Each row comes from the steps of one path. Every step used is in the known rows, and no mark comes twice. Write the path behind each row, first mark first.
Known rows:
pama, legufad, rinoz, pubo: [-0.53 -1.33  0.70 -0.93 -3.03 -0.45  0.87  2.91 -1.04 -3.32  2.12 -0.13
 -0.36 -1.58  1.31  0.54 -0.32  0.43  1.82]
gavul, pubo, bomis, legufad, sedegut: [-0.11 -2.12 -3.26 -1.85 -1.86 -1.66  3.09  6.07 -2.08 -0.59  0.04 -0.82
  0.91 -1.50  0.59 -1.61  1.23 -2.02  0.02]
pubo, sedegut: [-5.68 -0.19 -2.07 -1.10 -1.84 -2.11 -0.21  4.51 -3.48 -2.36 -0.36 -0.50
  1.86 -2.83  1.94 -1.88  1.61 -1.55  1.00]
gavul, legufad: [-4.56 -2.74 -5.83 -0.03  0.18 -1.35  2.12  2.25 -0.34 -3.78 -1.21 -0.29
 -1.21  0.65 -1.26 -1.25 -1.11 -0.39  3.52]
pama, legufad: [-3.60 -1.85 -4.31 -0.64 -2.41  0.18  0.67  2.83 -1.93 -3.04  1.10 -0.59
 -1.47  0.74 -1.05  0.65  0.09  0.10  0.60]
bomis, legufad: [-3.81 -1.63 -2.57 -1.45 -3.52 -2.20  3.53  3.93 -1.45 -3.17 -0.29 -3.10
 -0.48 -1.13 -0.35 -0.49 -1.53 -2.37 -0.59]
gavul, pubo: [-3.24 -0.27 -6.12 -0.81 -1.42 -0.76  3.05  2.21 -1.24 -5.25 -1.02  1.64
 -0.45  0.85 -1.28 -1.00  0.21  0.11  4.56]
gavul, pubo, bomis, legufad: [ 0.41 -0.65 -3.74 -0.72 -0.62 -1.56  4.29  3.76 -1.02 -1.54  1.00 -2.39
 -0.32  0.91 -1.17 -0.16 -1.57 -1.36 -0.11]
pama, legufad, rinoz: [-1.55 -1.36 -3.04 -2.98 -3.38  0.52 -0.85  1.60 -2.24 -4.14  0.95  0.31
 -0.06 -1.34 -0.14 -0.09 -0.09 -0.06  1.15]
zifunot, legufad, rinoz, pubo: [-2.68 -0.86  2.17 -1.42 -3.27 -2.73  2.21  2.87 -0.44 -4.48  1.26  2.15
  0.16 -3.21  1.70 -0.61 -1.29  0.30  1.69]
rinoz, pubo, bomis: [-0.88  0.20 -0.62  1.43 -0.61 -3.28  2.87  3.83 -1.51 -1.07  2.33 -0.31
  0.56 -0.36  1.39  0.69 -0.17  0.26  2.49]
pama, legufad, sedegut: [-3.43 -3.04 -3.71 -1.76 -3.22 -0.27  0.20  5.39 -2.82 -1.79  0.14  0.63
 -0.01 -1.62  0.76 -0.95  2.54 -0.83  0.60]
zifunot, pubo: [-5.59 -0.08 -2.92  0.54 -0.88 -2.70  2.20  2.78 -0.96 -3.57  0.30  4.62
 -0.21  0.10  0.54 -0.82 -0.27  0.72  3.35]
pama, pubo, bomis: [-0.77 -1.59 -4.09 -0.10 -1.37 -1.30  0.81  1.85 -2.23 -2.40  3.49 -1.09
  0.92  0.36 -0.96  0.10  0.95  1.03  0.83]
rinoz, pubo: [-3.86 -0.75 -0.04  0.84 -2.80 -2.79  3.06  3.83 -1.01 -3.58  0.78 -0.19
 -0.22 -1.37  1.61  0.08 -0.07 -0.16  3.24]
pubo, bomis, legufad: [-1.12 -0.89 -2.38 -0.77 -1.64 -2.64  3.51  4.11 -1.67 -0.99  1.24 -3.25
  0.06 -0.36 -0.26  0.08 -1.62 -1.97 -1.11]
pama, legufad, gavul: [-2.28 -3.06 -5.45 -0.64 -0.46 -0.10 -0.79  3.99 -3.38 -4.65  0.93 -1.47
  0.19  0.34  0.31 -0.73  1.58 -0.52 -0.97]
bomis, legufad, pama: [-1.15 -2.61 -3.15 -1.82 -2.50 -2.83  1.49  4.35 -2.82 -2.95 -0.26 -1.49
  0.89 -0.62  0.54 -0.53 -0.49 -1.27  0.04]
legufad, pama, pubo: [-1.14 -3.99 -4.68 -1.42 -3.02 -0.77 -0.83  1.91 -2.86 -4.81  2.25 -0.34
  1.17 -0.07 -0.77 -0.66  1.77  1.37  1.11]
legufad, rinoz, pubo: [-1.87 -0.49  0.93 -0.96 -3.48 -2.10  1.65  2.84 -1.19 -4.26  0.95  0.47
  0.70 -2.70  2.14 -0.30 -0.22 -0.17  3.30]
gavul, pubo, bomis: [-0.47  0.60 -5.43  0.11  0.49 -1.65  2.83  2.48 -1.70 -2.51  0.87  1.13
  0.36  1.44 -0.86 -0.15  0.11  0.51  3.48]
zifunot, legufad, gavul: [-4.98 -2.44 -3.62 -1.24 -0.72 -3.00  0.78  3.86 -2.61 -6.18 -0.24  1.30
  0.82 -1.68  0.73 -2.21  0.49 -0.70 -1.07]

Write each row's path:
[ 0.74  0.44  0.17 -0.09 -1.13 -2.72  1.73  3.08 -1.67 -1.66  2.50  0.21
  1.25 -1.44  1.84  0.39 -0.28  0.29  2.55]	legufad, rinoz, pubo, bomis
[-0.66 -2.17 -6.14 -1.20 -0.02 -0.42  2.66  3.87 -1.85 -5.51 -0.65 -1.38
  0.22  0.84 -0.72 -1.85  0.36 -1.31  0.66]	bomis, legufad, gavul, pubo
[-1.42 -3.96 -3.52 -1.27 -0.13 -0.22 -2.22  3.62 -3.06 -2.22  1.72 -1.29
  2.01 -1.18  0.38 -2.24  2.29  0.44 -0.14]	gavul, legufad, pama, pubo, sedegut
[ 0.07 -4.68 -3.82 -1.88 -3.29 -0.63  0.17  2.66 -2.36 -3.92  2.49 -2.50
  0.76 -0.14 -1.15 -0.62  0.66  0.39 -1.18]	bomis, legufad, pama, pubo
[-1.73 -3.53 -5.68 -0.65  0.49 -2.13  0.42  3.04 -1.92 -3.46 -1.03  0.70
  0.29  0.81 -0.22 -1.12 -0.15  0.40  3.37]	gavul, legufad, pama
[ 1.29 -2.33 -4.31 -0.44 -0.80 -1.69 -0.27  2.29 -2.99 -2.08  3.53 -0.51
  1.68  0.70 -0.48  0.10  1.34  1.49  0.79]	legufad, pama, pubo, bomis
[-2.62 -0.91 -4.51 -1.10  0.77 -0.64 -0.37  4.80 -3.57 -3.85 -0.53 -0.05
  2.26 -1.24  1.44 -2.90  2.61 -1.13  0.98]	legufad, gavul, pubo, sedegut
[ 0.04 -0.58 -5.20 -0.19  2.02 -1.97  2.19  3.28 -1.98 -3.55  1.17  1.79
  0.81  1.05 -0.51 -1.14  0.28  0.54  0.98]	zifunot, legufad, gavul, pubo, bomis
[ 0.72 -0.35 -6.18  0.10  1.83 -1.50  1.75  3.25 -2.57 -3.33  0.97  0.45
  1.16  1.48 -0.20 -0.85  1.08  0.20  2.22]	legufad, gavul, pubo, bomis
[ 1.79 -0.26  0.04  0.01 -0.76 -1.39  1.15  3.11 -1.55 -0.90  3.44 -0.28
  0.46 -0.52  1.22  1.06 -0.37  0.71  1.35]	pama, legufad, rinoz, pubo, bomis
[-2.29  0.81 -2.89  1.15  0.96 -3.21  2.21  3.01 -1.46 -1.14  1.94  3.56
  0.59  0.82  0.58 -0.02 -0.37  0.96  2.60]	zifunot, pubo, bomis
[ 0.27 -2.41 -2.68 -0.90 -2.14 -1.29  2.63  3.23 -1.43 -1.42  3.10 -4.15
  0.11 -0.03 -1.27  0.05 -0.96 -0.97 -2.21]	pama, pubo, bomis, legufad
[-0.58 -1.18  1.84 -1.42 -3.73 -1.97  2.70  3.63 -0.71 -3.37  1.21 -1.72
  0.32 -2.75  1.82 -0.25 -1.32 -1.18  1.05]	bomis, legufad, rinoz, pubo
[-0.29 -3.46 -2.44 -2.01 -3.01 -1.44  1.77  5.67 -2.45 -0.49  1.74 -2.22
  1.22 -2.22  0.58 -1.48  1.72 -1.66 -1.75]	pama, pubo, bomis, legufad, sedegut
[-0.32 -2.21 -3.87 -0.72  0.08 -2.34  1.49  4.97 -3.17 -3.08  0.98 -3.68
  1.39 -0.47  0.90 -1.15  0.25 -2.17 -2.38]	pubo, bomis, legufad, gavul
[-0.42 -2.30 -0.17 -1.05 -2.51 -2.73  3.07  6.97 -1.99  0.32  1.03 -1.81
  1.05 -2.62  2.09 -1.10  1.04 -2.13 -0.68]	rinoz, pubo, bomis, legufad, sedegut
[-0.53 -2.35 -7.24 -0.64  0.61  1.11  0.93  3.15 -2.14 -5.48  0.23  0.28
 -0.44  2.06 -1.18 -1.07  1.35  0.30  1.48]	pama, legufad, gavul, pubo
[ 0.45 -0.52 -1.49 -3.04 -2.78 -1.72  1.43  2.59 -2.00 -2.54  1.02 -1.78
  1.19 -2.27  0.48 -0.43 -1.44 -1.68 -0.24]	pubo, bomis, legufad, rinoz
[-5.60  0.32 -1.17 -0.06 -0.06 -2.32  0.10  4.58 -2.49 -1.61  0.38  3.03
  1.59 -1.93  2.16 -2.06  1.34 -0.34  1.37]	zifunot, pubo, sedegut
[ 1.07 -1.78 -2.49 -0.61  0.13 -3.31  1.71  4.53 -2.39 -0.81  1.40  0.57
  1.15  0.62  0.73 -0.16 -0.78 -0.09 -0.12]	zifunot, pubo, bomis, legufad, pama
